In the rows, zero is written as 128.
Known rows, with every way that one mark hangs from another
rivi{memuk{nebuf seta} sego}: [159 120 111 175 166 146 122 189 106 144 101 128  86 117 134 126 106 115
 170 109 142 193 145 108 180 128 129 111 159 182 142  87 156 115  77  95
 119 144 128 171 130  98]
zimupu{seta}: [184 129  99 135 149 134 100 145 123 168 121 110 126 112 159 118 119 145
 141 130 151 156 159 125 176 159 140  99 132 149 155  97 151 100  66  85
 127 141 144 151 127 131]
nozu{zudem{nebuf{kalolof referod}}}: [163 132 133 154 157 131 105 152 101 151 155 107 104 122 157 161 143 130
 144 119 159 123 130 152 182 121 111 108 111 130 125  88 168  74  57  82
 105 135 164 154 119 139]
kito{kalolof{nebuf{mopeg referod zudem}} nozu}: [164 129 117 153 155 120 100 149 136 156 197 120 107 124 154 133 143 159
 150 135 147 124 156 130 187 131 119 112 109 104 145  65 154  76  87  96
 143 147 144 164  78 129]
kalolof{nebuf}: [185 135  94 144 160 152  90 146 121 134 149 109 120 116 152 122 114 149
 141 170 151 147 144 129 176 133 116  99 152 122 138 107 157 108  60 101
 132 126 125 155 112 139]
nebuf{mopeg{nozu}}: [184 130 121 135 168 125  94 154 143 154 147 106  85 138 134 115 150 144
 154 150 149 166 136 126 179 122 117 127 136 132 155  82 128  87 102  80
 141 138 141 174  81 118]
zimupu{rivi seta{nozu sego}}: [181 136 106 147 138 134 109 157 116 183  74 123  97 115 168 106 127 143
 150 133 156 166 184 105 188 156 117  82 104 146 182 131 144 119  73  95
 141 124 157 164  86 126]
nebuf{kalolof referod zudem{rivi{buka}}}: [174 114 108 158 139 118 131 142 116 142 172  75  77 136 137 132 140 113
 145 104 158 126 145 142 186 123 132 159 144 120 108  87 166  61  80  86
 124 126 153 162  83 104]
nozu{zudem{nebuf{mopeg} rivi{memuk sego{kito}}}}: [155 121 135 150 175 138 117 180  97 172 156 132 117 147 139 184 134 124
 164 106 166 155 138 148 175 105 104 119 122 160 160  75 140 103  61  61
  96 110 172 163 100 120]
dudob{rivi{sego zudem{nebuf}}}: [181 117 139 149 187 135  77 155 131 175 129 139  95  97 156 130 117 174
 158 147 171 183 153 112 179 125 116  89 126 144 157  96 120 121  90  69
  91 120 142 160 100 117]
seta{nebuf{mopeg} nozu sego}: [183 155 108 163 167 128  83 182 118 158 110 127  97 142 159 121 146 142
 173 141 137 155 164 136 203 156  74  85 128 117 138  93 134 141  89  84
 132  88 154 193  80 117]
nozu{zudem{nebuf{mopeg referod} rivi{memuk{seta}}}}: [151 128 129 155 169 144 108 165  86 169 169 134 110 137 144 178 150 118
 141 103 166 140 151 149 178 104 116 115 114 135 139  69 161  85  61  64
  97 123 176 159 102 142]
mopeg{nozu{zudem{rivi{buka sego{nebuf}}}}}: [177 152 114 119 159 136 109 197 105 148 157 111  88 130 132 140 169 118
 152 144 170 148 135 131 175 112 115 129 150 152 144  72 141  98  70  63
 127 145 141 170  85 102]
kezag{kito nebuf{referod}}: [182 133 107 127 177 138  87 162  98 148 141 117 116 129 160 136  99 139
 125 128 147 140 136 126 169 146 113 126 128 136 106  84 148 100  67  60
 147 131 130 148 121 117]
nebuf{kalolof mopeg{nozu} referod zudem}: [187 105 139 168 150 100 132 141 147 131 166  64  40 148 133 120 156 105
 151 115 149 134 125 130 204 122 125 166 123 115 128  74 148  32 114  86
 140 136 159 162  68 103]
zudem{rivi}: [160 137 110 133 148 146  85 148 105 161 148 111 124 129 124 129 138 152
 138 135 165 155 161 137 161 124 117 123 149 130 137  95 145 114  75  72
 132 128 153 161  96 121]
zudem{nebuf{kalolof mopeg referod}}: [135 106 131 171 183 120  89 117 134 127 149  92  85 138 147 117 135 160
 149 134 145 146 138 160 187 131 124 131 116 118 122  89 164  77  93 100
 116 115 167 153  96 135]
nebuf{kalolof mopeg referod zudem{rivi}}: [177  99 133 176 152 107 123 125 136 142 176  73  62 159 128 134 140 108
 146  95 158 137 143 142 197 117 121 167 121 108 126  79 153  47 109  80
 129 122 174 158  67 115]
nozu{zudem{nebuf{referod} rivi}}: [154 135 129 140 157 141  93 156  87 164 168 123 124 126 145 172 152 128
 139 111 170 124 149 155 174 113 108 109 118 134 129  79 166  93  51  66
 107 126 176 152 106 137]
rivi{buka memuk{seta{sego}} zudem{nebuf{mopeg}}}: [179 132  73 160 198 158 112 204  95 168 151 167  81 123 171 147 136 150
 167 131 138 182 160 127 161 109 151 107 158 191 149  92 134 117  49  74
  77 108 139 207 101 136]
sego{kito{nozu referod}}: [163 160 105 124 149 132  99 163 117 156 109  76 168 131 169 127 118 177
 153 117 123 141 130 142 169 130 119 119 155 144 169 112 139 108  75  72
 127 126 123 177 130  98]
mopeg{nozu{zudem{nebuf{kalolof} rivi{memuk}}}}: [154 134 139 134 152 140 113 190  92 140 157 100  88 129 129 152 179 133
 150 153 163 140 135 142 177 116 118 128 137 138 141  69 145  79  68  67
 120 135 159 159  96 104]
memuk{seta{nebuf nozu}}: [167 184 101 145 153 163  75 170  95 151 104 132 110 117 154 135 144 134
 136 134 131 144 168 125 199 142 115  82 136 105 127  81 169 121  71  89
 136 152 132 170 108 141]
nebuf{referod zudem}: [199 122 121 148 129 123 117 144 127 162 148 102  99 113 144 130 128 107
 140  98 151 122 138 117 180 131 118 125 135 135 120  96 165  77  80  78
 138 135 146 154 106 128]
mopeg{nozu{zudem{rivi}}}: [176 152 127 119 143 139 104 184  99 157 155 105  99 123 130 146 175 127
 143 145 167 139 139 132 174 117 113 122 141 139 144  74 139  87  67  64
 135 149 148 166  92 106]
zimupu{nebuf{mopeg{nozu}}}: [186 145 135 138 156 119 101 159 139 144 128 107  65 141 140 102 139 152
 143 176 136 160 129 118 184 145 106 121 138 134 155  80 141  92 108  72
 150 149 142 183 105 149]
kalolof{nebuf{mopeg referod zudem}}: [201 114 105 157 163 133 106 136 137 139 173 107  98 131 152 133 116 116
 144 137 151 134 142 126 192 124 115 117 137 116 138  93 162  81  78  94
 133 118 141 152  88 140]
nebuf{mopeg referod}: [175 115 108 159 170 119  97 113 145 161 153 114  89 134 148 103 120 136
 137 111 149 161 140 130 177 127 122 125 121 120 131  94 151  83  98  92
 128 124 143 168  89 135]
rivi{buka memuk{seta} sego{kito}}: [165 142  61 147 179 145 158 196 117 183 107 143 105 128 155 131  93 128
 176 102 135 204 133 118 169 117 143 130 179 199 152  94 133 124  52 103
 102 121  93 205 113  89]
zimupu{kito rivi seta{nozu}}: [173 153 112 146 134 150  98 160 111 164  82 156 108 137 172 110 105 149
 124 137 128 164 157  95 180 178 122  88 102 130 195 126 170 103  56  89
 131 147 135 135  88 134]
referod{nebuf{kalolof mopeg{nozu} zudem{rivi{sego}}}}: [199 134 134 165 157 112 119 165 155 122 151  63  44 166 109 137 146 133
 162 153 161 144 142 133 197 109 118 161 147 135 146  77 140  78 109  68
 148 146 161 169  75 110]
memuk{nebuf seta{sego}}: [165 168  98 153 151 148  64 166  94 140  94 107 112 113 149 139 137 139
 153 110 130 145 169 132 187 136 121  98 152 161 133  93 161 113  58  96
 143 164 163 187 128 120]
sego{kito{nozu}}: [163 158 110 114 152 146 102 159 116 162 117  94 146 134 151 139 121 177
 147 121 129 140 135 134 161 144 120 119 133 149 177 102 126 121  69  79
 138 125 125 182 122 110]
memuk{seta{nebuf}}: [178 175  94 135 155 151  85 163  97 146 112 119 120 115 147 133 136 140
 130 138 138 149 160 126 190 145 122  91 145 121 123  85 175 109  70  85
 139 163 137 178 128 148]
kito{kalolof referod{nebuf}}: [174 150 109 178 141  96  78 147 145 136 137  97 128 119 168 103 113 172
 158 155 142 142 141 136 184 102 119 113 160 110 116 103 172  72  78  76
 121 165 144 148 114 124]
zudem{nebuf{referod}}: [139 121 123 150 167 136  81 129 119 142 139 112 115 113 149 120 133 159
 142 132 147 136 144 149 172 135 121 108 129 134 119  94 172 102  73  92
 122 117 158 148 113 139]
kezag{kito{nozu referod{nebuf{zudem{rivi{memuk}}}}}}: [171 140 112 140 151 122 112 176 118 152 152  88 133 148 172 137 124 154
 159 130 152 128 131 135 176 109 113 135 170 138 124  85 141 102  91  52
 130 138 136 170 122 110]
kito{kalolof{nebuf} nozu{zudem{rivi{buka}}}}: [157 152 102 133 157 135  99 175 102 168 211 135 128 123 157 163 157 164
 150 143 162 122 163 145 177 119 116 101 116 110 147  59 153  90  54  88
 125 151 142 172  84 125]
referod{nebuf{kalolof mopeg{nozu{zudem{rivi}}}}}: [189 144 125 161 165 121 106 156 144 120 152  70  53 163 121 134 146 150
 150 168 158 144 141 141 188 111 121 146 135 119 145  81 142  79  97  73
 137 149 154 171  89 123]
kezag{kito{kalolof nozu{zudem} referod}}: [157 147 115 141 150 108  96 163 113 172 166 117 147 133 196 143 126 158
 159 120 152 124 123 141 180 108 105 116 142 122 115  76 143  80  70  66
 121 162 141 167 117 116]
zimupu{nebuf seta}: [188 142 117 138 143 124 107 153 125 157 107 109  98 121 162 103 116 151
 132 159 138 155 152 117 185 179 129  98 133 150 160  89 156  99  81  75
 137 151 146 162 140 158]
rivi{buka zudem}: [209 143  71 124 178 151  86 176 109 162 165 148  97 112 169 130 129 157
 154 148 147 161 150 123 153 121 144 102 160 167 143 106 139 121  46  71
  99 130 115 190 100 128]
sego{nebuf{kalolof mopeg referod zudem{rivi}}}: [178 113 132 168 172 123  98 151 131  98 161  78  63 163 131 119 131 109
 141 123 160 130 134 129 187 118 120 160 120 109 135  91 161  75 112  56
 119 124 170 144  86 143]
rivi{buka memuk{seta} sego{nebuf{referod}}}: [165 131  63 164 192 143 148 197 120 149 127 143  70 126 151 103 103 105
 163 109 152 197 137 111 173 113 145 131 172 182 125  91 160 118  77  93
  97 126 101 187 110 116]
kito{kalolof nozu{zudem{rivi}}}: [153 152 127 135 142 126  97 173 103 181 189 131 125 120 146 160 164 164
 148 120 162 125 160 139 172 122 111 106 102 117 147  60 145  86  71  74
 131 163 156 171  91 124]

Rows
[180 116 129 171 174 110 120 164 152 122 130  90  51 144 130 101 122 104
 161 116 162 167 122 120 194 123 112 149 140 155 134  91 150  88 114  80
 133 134 146 157  86 110]
rivi{sego{nebuf{kalolof mopeg{nozu} referod zudem}}}
[185 114 109 154 165 132 110 148 133 138 178 102  85 139 136 129 134 108
 146 137 162 145 148 130 196 118 115 134 149 126 140  78 155  82  84  90
 140 116 148 153  65 113]
kalolof{nebuf{mopeg{nozu} referod zudem{rivi{sego}}}}
[186 157  85 124 148 142 110 166 114 156 116 154 107 138 158 110 106 163
 133 154 131 168 132 101 157 150 115 108 135 142 169 133 174 102  53  91
 131 152 114 173  87 133]
zimupu{kito rivi{buka}}
[171  91 129 172 149 136 125 175 101 114 141  95  82 125 138 132 118 118
 164 127 138 144 135 115 173 136 132 125 138 139 135  93 163  83  77  79
 110 121 141 152 131 105]
rivi{memuk{nebuf{kalolof referod zudem}}}
[157 153 113 152 167 122  70 163 123 104 111  94 148 146 173 113  91 160
 153 139 129 133 118 129 171 115 118 131 144 122 157 116 153 100  67  54
 106 132 144 143 125 129]
sego{kito{kalolof referod} nebuf}
[161 126  76 166 195 147 126 204 116 160 128 153  72 131 153 132 114 111
 195 107 132 200 153 118 188 113 138 113 167 178 147  73 148 126  71 105
  99 125 106 194  90  83]
rivi{buka memuk{nebuf{mopeg} seta{nozu}} sego}
[181 185  96 148 145 147  94 173 111 161  84 107 116 127 151 138 127 132
 139 101 139 145 150 124 182 125 116 122 151 163 145 107 140 109  63  79
 141 150 157 190 121 144]
memuk{seta{sego{kito nebuf{zudem}}}}
[171 149  67 117 179 129 130 178 137 183 129 119 120 130 155 124 110 156
 178 109 141 180 134 137 169 130 125 126 168 190 158  95 129 135  65 102
 125 122  98 207  95  80]
rivi{buka sego{kito{nozu}}}
[172 164 108 133 168 152  92 199  82 153 140 140 119 142 159 167 142 120
 164 135 144 135 157 140 197 142  89  83 127 110 144  72 158 142  54  66
 108 104 134 169  88 106]
seta{nebuf nozu{zudem{rivi{buka sego{kito}}}}}
[150 177 115 163 148 161  86 155  99 167 114 126  94 116 161 149 150 124
 133 103 139 136 158 138 198 115 123  99 122 115 124  82 164  90  61  99
 122 157 146 162 101 142]
memuk{seta{nozu{zudem{nebuf{kalolof referod}}}}}
[161 140 135 135 152 130 107 172 106 139 150  95  84 119 141 140 173 132
 144 147 157 131 128 142 183 123 117 121 129 136 132  74 153  71  68  79
 127 145 153 159 100 111]
mopeg{nozu{zudem{nebuf{kalolof referod}}}}
[167 136 114 127 177 138  95 171  97 174 184 133 122 140 148 184 156 134
 158 122 167 136 149 160 175 103 109 112 125 140 145  71 153  98  53  64
  98 124 169 171  89 134]
nozu{zudem{nebuf{mopeg} rivi{buka}}}
[189 118  83 156 192 110 130 172 153 138 153 108  59 146 149 106 112 108
 176 112 158 172 126 129 188 116 125 150 157 165 129  91 154 100  95  91
 112 125 123 182  78 107]
rivi{buka sego{nebuf{kalolof mopeg referod zudem}}}
[181 169  96 139 166 146  83 159 107 149 119 122 112 126 147 135 136 138
 134 135 137 155 160 127 194 141 120  97 137 118 130  80 169 104  80  83
 138 159 143 181 116 150]
memuk{seta{nebuf{mopeg}}}
[183 119 143 161 160 102 133 144 147 134  92  99  28 151 138  86 109 148
 151 173 148 191 134 102 198 143  99 124 111 136 172 118 155  86 126  93
 155 152 147 183  87 145]
zimupu{nebuf{kalolof mopeg} rivi{sego}}
[177 122  97 153 175 138  95 131 135 128 167 105  90 130 150 107 128 136
 136 160 151 151 142 132 187 127 123 117 142 112 136  90 156  85  79 104
 136 120 130 157  84 128]
kalolof{nebuf{mopeg{nozu} referod}}
[191 147 111 154 171 120 109 160 144 123 160  75  53 164 126 135 148 151
 155 169 157 146 141 144 187 107 126 147 142 124 143  79 142  82  91  75
 131 147 145 180  84 119]
referod{nebuf{kalolof mopeg{nozu{zudem{rivi{buka}}}}}}
[173 121 115 146 190 116  78 149 116 152 166 136 103 144 163 138  97 145
 135 126 146 145 139 127 177 134 111 133 107 117 110  65 141  78  75  63
 143 139 145 147  94 121]
kezag{kito{kalolof} nebuf{mopeg referod}}
[180 131 121 151 162 141 110 165 119 190 114 128 108  98 152 129 121 163
 148 141 163 181 155 101 176 125 121  97 131 122 150  97 117 104  90  78
  98 125 132 177 120 125]
dudob{rivi{memuk{seta{sego}}}}
[169 152 145 164 148 101 115 164 144 143 100 161  44 161 145  86 105 160
 136 176 127 190 119  85 188 162  90 122 113 142 183  99 164  76  98  86
 159 178 143 171  66 143]
zimupu{kito{kalolof} nebuf{mopeg{nozu}} rivi{sego}}
[151 139 115 151 161 126  97 153 112 165 213 132 115 133 156 156 153 155
 142 126 162 125 162 144 184 118 114 108  99  98 146  56 155  77  71  88
 127 146 155 165  75 130]
kito{kalolof{nebuf{mopeg referod}} nozu{zudem{rivi}}}
[142 118 113 158 158 138 121 166 108 166 132 126 116 139 123 131 108 144
 160 116 162 184 148 126 161 121 119 137 153 160 151  90 129 118  70  76
 117 111 144 165  96  94]
zudem{rivi{memuk sego{kito{kalolof}}}}
[194 152 135 160 110  95 117 173 121 146  90 137 107 139 188 104  95 147
 126 155 116 147 137  88 197 179 113 103 121 135 187 114 199  52  71  62
 138 185 160 137 112 156]
zimupu{kito{kalolof referod} nebuf{zudem} rivi seta}
[215 133 130 168 154 114 114 153 159 125 146  67  56 158 125 139 127 140
 159 152 149 133 137 130 193 116 118 145 135 126 145  92 147  76 103  72
 141 148 154 168  99 136]
referod{nebuf{kalolof mopeg zudem}}
[170 121 115 150 168 117 101 127 143 152 154 104  73 134 140  97 144 132
 138 127 149 160 136 128 182 125 125 134 128 122 133  80 145  74 103  89
 138 130 140 169  76 117]
nebuf{mopeg{nozu} referod}
[188 162 108 144 146 119 104 193 123 148  96  76 137 138 163 126 127 149
 164 107 140 133 133 135 176 130  96 131 157 172 161 123 129 117  82  59
 132 112 159 190 121 114]
seta{sego{kito{nozu referod} nebuf{zudem}}}
[195 133 130 133 172 105  90 200 115 158 173 108 134 144 173 163 123 146
 160 120 138 125 138 132 191 121 100 134 127 126 133  60 141  68  96  37
 148 151 149 153  98 103]
kezag{kito{kalolof nozu referod} nebuf{mopeg zudem}}
[189 119  95 142 169 135 108 150 128 138 193 106  91 140 143 134 141 115
 146 146 157 135 150 134 190 116 122 133 152 119 138  77 157  82  75  88
 134 115 141 160  64 118]
kalolof{nebuf{mopeg{nozu} referod zudem{rivi{buka}}}}
[152 131 104 157 161 148 119 178  95 160 128 128 106 132 119 130 127 128
 149 120 165 186 162 125 174 127 120 123 161 153 134  82 151 122  81  76
 123 124 144 171 104 109]
zudem{rivi{memuk{seta{nebuf}} sego}}
[148 131 132 151 157 136  99 151  88 152 167 107 110 132 144 169 153 131
 139 115 169 124 145 161 179 114 111 119 115 125 125  79 166  80  56  73
 104 127 177 151 105 132]
nozu{zudem{nebuf{kalolof referod} rivi}}
[185  90 136 168 194 134  96 166 123 160 137 142  74 108 154 126 102 149
 165 135 163 197 151  94 177 125 126  95 124 145 164  91 119 113  97  65
  77 110 133 162 106 101]
dudob{rivi{memuk{nebuf{mopeg referod}} sego zudem}}
[182 183  86 146 149 141  91 171  99 161  96 117 118 114 151 129 140 142
 136 127 141 155 164 131 191 149 109  93 152 143 119  95 160 116  68  90
 145 150 151 199 125 142]
memuk{seta{nebuf sego}}
[195 117 107 136 195 117 105 161 152 174 148 126  87 117 156 118 112 142
 168 133 171 178 144 110 187 117 116 117 135 130 150  87 128 112 104  75
  94 119 122 174  83 111]
dudob{rivi{buka sego{nebuf{mopeg referod zudem}}}}
[157 133 113 147 165 139  90 161 117 146 135 112 106 139 119 117 126 136
 149 126 174 170 153 132 168 122 111 133 154 151 138  95 145 127  89  68
 129 126 153 157  91 116]
zudem{rivi{sego{nebuf}}}
[118 115 130 146 182 134  75 132 113 140 169 108 101 145 124 128 164 155
 142 134 161 146 161 162 177 119 122 138 131 125 132  67 157  98  90  75
 125 106 183 151  66 120]
zudem{nebuf{mopeg{nozu} referod} rivi}
[171 136 100 146 157 139  90 153 107 150 120 121 116 118 171 115 126 132
 140 134 139 143 173 128 197 179 129  80 118 113 142  82 171 117  69  84
 120 117 139 143 113 125]
zimupu{seta{nebuf{referod} nozu}}
